Every row comes from one small tree of marks. The marks that hang from a mark follow it in brackets, in alphabetical order. Every link used is in the known rows. Which tree was each row made from?
Known rows
P[F J[U] Q]: 21	1	-36	11	8	-28	-7	-7	10	-3	-33	9	11	39	-15	15	9	-13	-13	-89	-46	-2	-7	32	6	44	4	-15	44	-9	-8	8	-17	-2	7	-12	-14	-35	-1	0	11	1	-6	-2	27	-10	48	-10	28	-4	23	6
T[Q[A P[J[U]]]]: -4	-10	4	1	-16	8	0	1	-8	7	-17	8	-19	21	15	8	-24	1	-17	-17	39	8	-33	2	11	-1	-2	12	-2	-13	0	-5	-37	-7	-10	-16	-20	21	-18	-7	-11	5	-4	20	-13	-13	-22	-21	2	0	-20	0
Q[A P T]: -16	-18	28	-4	-25	9	1	-12	-5	-3	5	-14	-29	3	7	-4	-6	3	21	39	29	1	0	-10	-19	-15	2	-5	-20	-2	6	-17	13	-17	0	-4	3	18	-14	2	-8	-5	-1	20	-20	-9	-23	29	-16	5	-47	13
R[A[Q[P T]]]: 6	-18	9	-11	-5	-2	5	5	-4	-15	34	20	12	-24	-14	-2	-8	-15	9	20	41	1	-15	-20	0	-29	1	3	-29	-12	6	-9	9	15	1	8	-1	23	14	0	-12	3	10	-2	-7	13	-18	12	-19	4	-16	-6
F[P[J Q[A]] R]: 9	36	-9	18	11	13	-3	-15	1	18	-60	-18	-21	10	23	0	23	-7	3	28	-21	-5	-15	-10	-6	40	9	33	31	-1	-3	11	22	7	-5	11	20	-16	-9	6	26	-24	-17	4	13	2	0	-13	18	-11	13	-13
Q[T]: -23	-2	14	-10	-2	21	-2	1	-1	-7	18	-17	7	-16	2	-4	22	16	15	36	-47	1	18	6	-4	-13	-5	-20	-26	8	8	-5	6	-10	8	3	9	2	3	11	9	10	6	2	-10	4	21	-9	-14	1	6	5
T[Q[P]]: -5	4	12	-13	-5	5	0	18	-8	-5	5	-22	5	-11	14	-6	-34	8	-1	41	9	4	-20	-1	11	-37	-9	-7	-23	20	-10	-5	-14	-15	-6	3	0	4	-2	-3	-14	6	-2	3	-10	-3	-17	-20	-12	1	0	3
A[Q]: -4	4	-10	-3	11	0	1	14	1	4	28	18	10	-30	-6	-1	8	22	6	21	-21	-4	24	-9	17	-17	-9	-4	-60	23	-3	-6	29	2	8	11	8	3	3	26	7	11	4	-11	-5	8	9	-52	0	1	33	-10
R[A[Q[P[J] T]]]: 9	-22	-8	-4	-6	2	6	10	-3	-13	27	22	11	-23	-12	2	-13	-25	-6	-11	37	3	-16	-9	-6	-5	5	7	-20	-17	12	1	2	15	4	7	-11	23	7	0	-10	4	1	1	-2	10	-15	11	-17	7	-19	-10
R[A[Q[P[F J]]]]: 26	-12	-21	4	8	-15	4	10	4	0	19	20	9	-17	-15	4	-20	-15	-15	-44	45	0	-1	-4	3	-11	3	7	-1	-2	-10	6	-6	16	0	2	-5	-1	16	-5	-12	-1	2	-15	10	4	-18	8	1	6	3	-8
A[Q[P[F J] T]]: 0	-40	-4	5	-6	-22	9	0	0	-20	34	3	6	-6	-11	2	-22	3	-1	-32	0	-3	5	2	-5	26	5	-5	-22	15	20	-3	32	0	19	4	-28	7	-7	16	-9	2	-7	-1	16	-3	6	5	-6	8	-28	10
R[A]: 13	29	-9	-12	11	21	-6	12	4	14	2	5	11	-28	-2	-4	19	-3	-6	18	0	4	11	1	11	-46	-5	-8	-9	-8	-25	6	-29	6	-7	-1	27	-6	25	-11	2	5	14	-12	-10	10	-1	-8	-5	-5	31	-9
P[F[R] Q[A T]]: -18	12	15	8	3	-18	-1	-26	1	1	-17	-3	-12	33	1	-11	26	4	22	9	-31	-10	15	1	-13	35	4	-6	52	-7	15	-4	10	-1	-15	3	12	-13	-9	-8	8	-13	-8	2	4	-6	18	41	14	-2	-16	10
Q[A P[F J] T]: -9	-30	12	10	-22	0	3	-18	2	-1	-2	-19	-30	19	4	-3	-16	0	3	-25	28	0	11	10	-23	24	9	-7	19	-3	10	-3	-8	-12	11	-16	-18	4	-19	-7	-10	-5	-7	10	1	-17	-12	51	-4	8	-56	18
A[Q[P[J]]]: 11	-14	-22	5	-2	-7	5	16	-2	-5	13	15	7	-20	-3	11	-27	-7	-13	-13	10	1	-3	-8	3	-1	1	9	-52	21	2	-2	36	-2	9	11	-15	6	-8	25	-3	3	-7	1	6	0	-7	-39	-6	6	8	-4
U[J]: -7	17	-6	-11	-3	12	-9	12	3	16	2	-7	8	9	10	12	-3	15	2	50	-33	9	23	0	26	-13	-6	1	-12	-6	0	8	-8	-3	1	-6	4	-6	-4	9	4	10	13	-4	-7	-1	32	-35	2	-8	35	8
R[A[Q]]: 7	12	-13	-8	12	5	0	14	3	8	28	31	14	-42	-14	0	12	0	0	11	17	0	13	-13	16	-33	-6	4	-32	-8	-11	0	-1	13	-5	7	13	8	23	5	2	9	16	-17	-8	16	-2	-24	-4	-1	33	-17
R[A[Q[P]]]: 20	-4	-9	-7	0	-7	4	15	0	-1	21	29	16	-25	-11	2	-13	-12	-2	5	47	1	-13	-20	6	-41	-3	8	-33	-4	-15	-5	5	16	-7	9	10	10	19	0	-10	2	10	-9	-5	11	-22	-8	-9	2	8	-11
Q[A T]: -30	-3	18	-4	-10	23	-2	-12	-1	9	7	-5	-25	-8	6	-7	30	18	22	37	-6	-1	31	0	-6	-7	-3	-10	-17	-3	11	-10	2	-13	5	-5	12	16	-12	6	6	4	7	8	-19	-4	3	9	-9	1	-19	6
Q[A P[F]]: 3	-6	12	5	-13	-12	-1	-10	3	12	-9	-18	-25	14	4	-3	-13	15	6	-2	38	-2	16	-3	-7	-17	0	-9	0	16	-21	-9	1	-16	-4	-11	6	-11	-3	-4	-10	-10	5	-3	-5	-13	-25	30	4	2	-25	16
P[J]: 2	15	-28	4	12	25	-6	13	3	10	-13	-8	3	-21	7	9	8	1	-18	-9	-42	4	19	19	3	1	-1	-7	-20	16	-9	14	-6	-13	11	0	4	-11	-2	11	11	10	-3	-4	-1	-6	19	-36	-2	-1	35	-4
F[R[A]]: 8	45	8	-7	22	26	-4	7	1	10	-11	9	29	-13	4	-3	26	-9	-18	51	-16	5	-10	-16	10	-35	-3	8	13	-3	-16	12	-8	13	-21	10	32	-11	29	-11	13	-2	10	-11	-13	18	-11	-15	0	-9	47	-16
R[A[Q[T]]]: -9	-6	2	-12	6	9	4	6	0	-5	41	26	13	-35	-14	-6	19	-3	10	19	12	-1	11	-10	7	-24	-4	0	-29	-17	9	-3	7	17	1	6	5	22	17	1	-2	10	11	-8	-9	18	4	-5	-13	3	5	-12
Q[P T]: -5	-19	24	-11	-20	9	1	1	-5	-22	15	-24	-1	-2	3	-1	-14	-1	13	49	-6	4	-10	-5	-13	-23	0	-15	-28	12	4	-10	16	-14	9	5	-4	3	-2	8	-7	0	0	14	-8	-1	-5	11	-23	5	-26	15

Which tree is each row?
-11	0	3	1	-12	16	1	11	-9	16	-10	-10	-27	0	21	-1	-30	4	-7	1	36	4	-11	1	-1	-5	-3	8	-8	4	-2	0	-28	-15	-8	-5	-8	18	-22	-8	-15	1	-9	10	-16	-16	-30	-6	-7	2	-20	-2 -> T[Q[A P[J]]]
13	33	10	-2	26	20	3	-2	1	6	-1	3	18	-30	6	-7	26	3	-2	63	8	-4	-16	-35	17	-20	0	37	-3	1	-10	6	31	33	-4	14	23	2	31	2	21	-15	8	-18	6	32	-23	-36	6	-10	35	-22 -> F[P R[A[Q]]]
-20	3	3	0	-12	-4	-3	-10	-1	-2	-6	1	-25	10	2	-3	22	-1	34	13	-21	-5	21	2	-10	16	0	-12	3	-14	11	-11	3	-11	-2	2	13	4	-18	6	5	-3	-4	14	-8	-10	24	23	-3	0	-18	3 -> P[Q[A T]]
6	5	22	-7	6	4	6	1	-7	-15	18	28	26	-11	-6	-4	-2	-16	-6	57	15	1	-32	-33	-2	-19	1	17	-6	-5	12	-2	24	21	-13	18	7	16	16	-4	0	-1	3	1	-6	22	-27	-2	-10	0	1	-9 -> F[R[A[Q[P T]]]]
17	29	3	6	17	30	-4	-13	4	3	-43	-16	11	15	16	12	30	1	-24	25	-46	5	-38	-11	17	17	5	35	12	4	-4	10	18	14	12	-4	-1	-17	17	11	34	-13	0	2	13	20	1	-58	18	-15	37	-9 -> F[P[J[U]] R]
6	-40	10	2	-15	-13	1	-13	3	-26	4	-12	7	33	-11	9	-13	-10	-15	-52	-5	5	-22	18	-6	22	7	-10	16	-7	11	-3	-5	-4	19	-17	-33	-7	0	-2	-4	0	-2	13	13	-6	13	16	2	4	-31	21 -> Q[P[F J[U]] T]
-2	9	-7	13	14	-13	0	-11	2	-12	-18	-14	15	26	-3	0	13	-13	-2	-24	-71	-5	5	19	-14	61	7	-8	59	-1	21	15	8	-2	1	10	-6	-25	-7	-2	12	-4	-18	-2	22	-2	35	28	12	0	8	5 -> P[F[R] J Q[T]]
3	-6	-1	-2	-2	-5	3	14	-3	1	-2	-28	2	3	9	-4	-41	11	-17	-22	5	2	-6	19	3	1	-4	-8	10	18	-8	8	-27	-13	0	-4	-15	-7	-6	-11	-16	5	-5	-5	10	-12	-11	0	-1	3	0	6 -> T[Q[P[F J]]]
-3	7	16	-3	21	-4	5	-7	3	-3	23	14	25	-4	-14	-8	22	8	-3	7	-11	-4	11	-12	5	-1	0	0	24	-3	11	6	10	22	0	5	4	2	25	-9	5	-1	10	-20	6	20	-2	13	8	-2	15	-5 -> P[F[R[A[Q[T]]]]]
-9	-8	5	5	-9	-4	2	3	-3	16	-6	-16	-26	14	13	-5	-35	12	-8	-32	36	1	2	13	1	4	-1	-1	15	7	-5	3	-36	-15	-9	-13	-14	8	-18	-15	-17	0	-6	-1	-2	-21	-26	14	3	4	-27	6 -> T[Q[A P[F J]]]
22	-8	-3	-5	6	-21	4	10	4	-1	26	18	14	-17	-18	-2	-16	-5	-6	-14	47	-2	0	-13	7	-31	-1	1	-8	1	-16	-4	1	15	-4	4	1	1	24	-8	-13	0	11	-20	4	8	-21	12	0	2	4	-5 -> R[A[Q[P[F]]]]
-1	30	-1	11	12	-24	-5	-16	4	15	-37	3	-9	33	2	-6	20	7	8	2	-18	-10	13	-2	-8	24	1	-4	51	7	-7	-1	3	-1	-20	5	22	-27	-4	-7	11	-13	-6	-6	4	-6	8	21	24	-5	15	4 -> P[F[R] Q[A]]
-7	-6	1	-4	2	-25	-2	-9	5	-14	2	-19	6	16	-10	-5	12	6	24	-18	-46	-8	26	19	-10	23	-1	-28	27	2	4	-2	1	-9	8	2	6	-24	-2	-1	4	0	-5	-5	16	-6	43	35	5	1	-3	13 -> P[F Q[T]]
0	2	-6	-5	-8	12	1	22	-8	-1	-4	-22	1	-11	16	2	-35	0	-15	9	5	7	-23	10	6	-13	-4	0	-18	14	-4	8	-18	-15	-2	2	-11	8	-12	-4	-12	9	-10	6	-5	-9	-15	-20	-10	2	1	-2 -> T[Q[P[J]]]
-6	-12	-17	9	-13	-5	-5	-18	0	-1	-26	22	-19	43	-4	13	26	-21	9	-59	-23	1	-15	18	-7	51	7	0	27	-36	19	-6	-15	-1	1	-14	-16	6	-23	3	12	2	-9	28	0	-10	40	3	10	-2	-16	-2 -> P[J[U] Q[A T]]
-13	-10	-18	16	-4	-17	-2	-17	4	5	-18	-6	-25	23	-5	-1	14	-5	19	-66	-23	-7	28	29	-18	59	7	-15	45	-14	14	5	-11	-13	5	-9	-11	-10	-21	-5	2	-5	-13	4	14	-20	32	48	12	3	-27	7 -> P[F J Q[A T]]
4	17	-38	13	-1	-2	-6	1	2	18	-37	9	-27	9	5	7	12	-12	4	-35	-21	-2	16	16	-9	31	3	-2	12	-5	-6	7	-6	-13	-6	-1	8	-10	-23	8	9	-2	-15	9	1	-20	21	-1	9	-1	13	-8 -> P[J Q[A]]
-11	-1	25	-2	-10	-9	2	1	-4	13	3	-22	-23	10	13	-11	-30	22	6	2	46	-2	1	1	0	-20	-6	-6	5	11	-12	-9	-30	-13	-9	-11	-1	7	-9	-16	-21	-1	2	-3	-8	-15	-29	18	1	-1	-27	11 -> T[Q[A P[F]]]
-9	-33	13	-8	-11	-8	7	4	-6	-23	35	10	4	-17	-8	-2	-17	7	17	31	4	-1	-6	-17	-5	-11	-2	-3	-53	15	16	-16	47	1	11	12	-14	19	-6	23	-7	4	0	8	-4	6	-3	-14	-18	7	-22	5 -> A[Q[P T]]
23	20	-8	8	24	4	-3	-9	9	8	-25	19	31	31	-9	7	24	-14	-43	-51	-12	6	-20	10	12	14	4	9	57	-20	-9	18	-29	19	-6	-14	-7	-22	27	-20	13	-1	9	-10	12	12	8	-11	25	-6	36	-6 -> P[F[R[A]] J[U]]
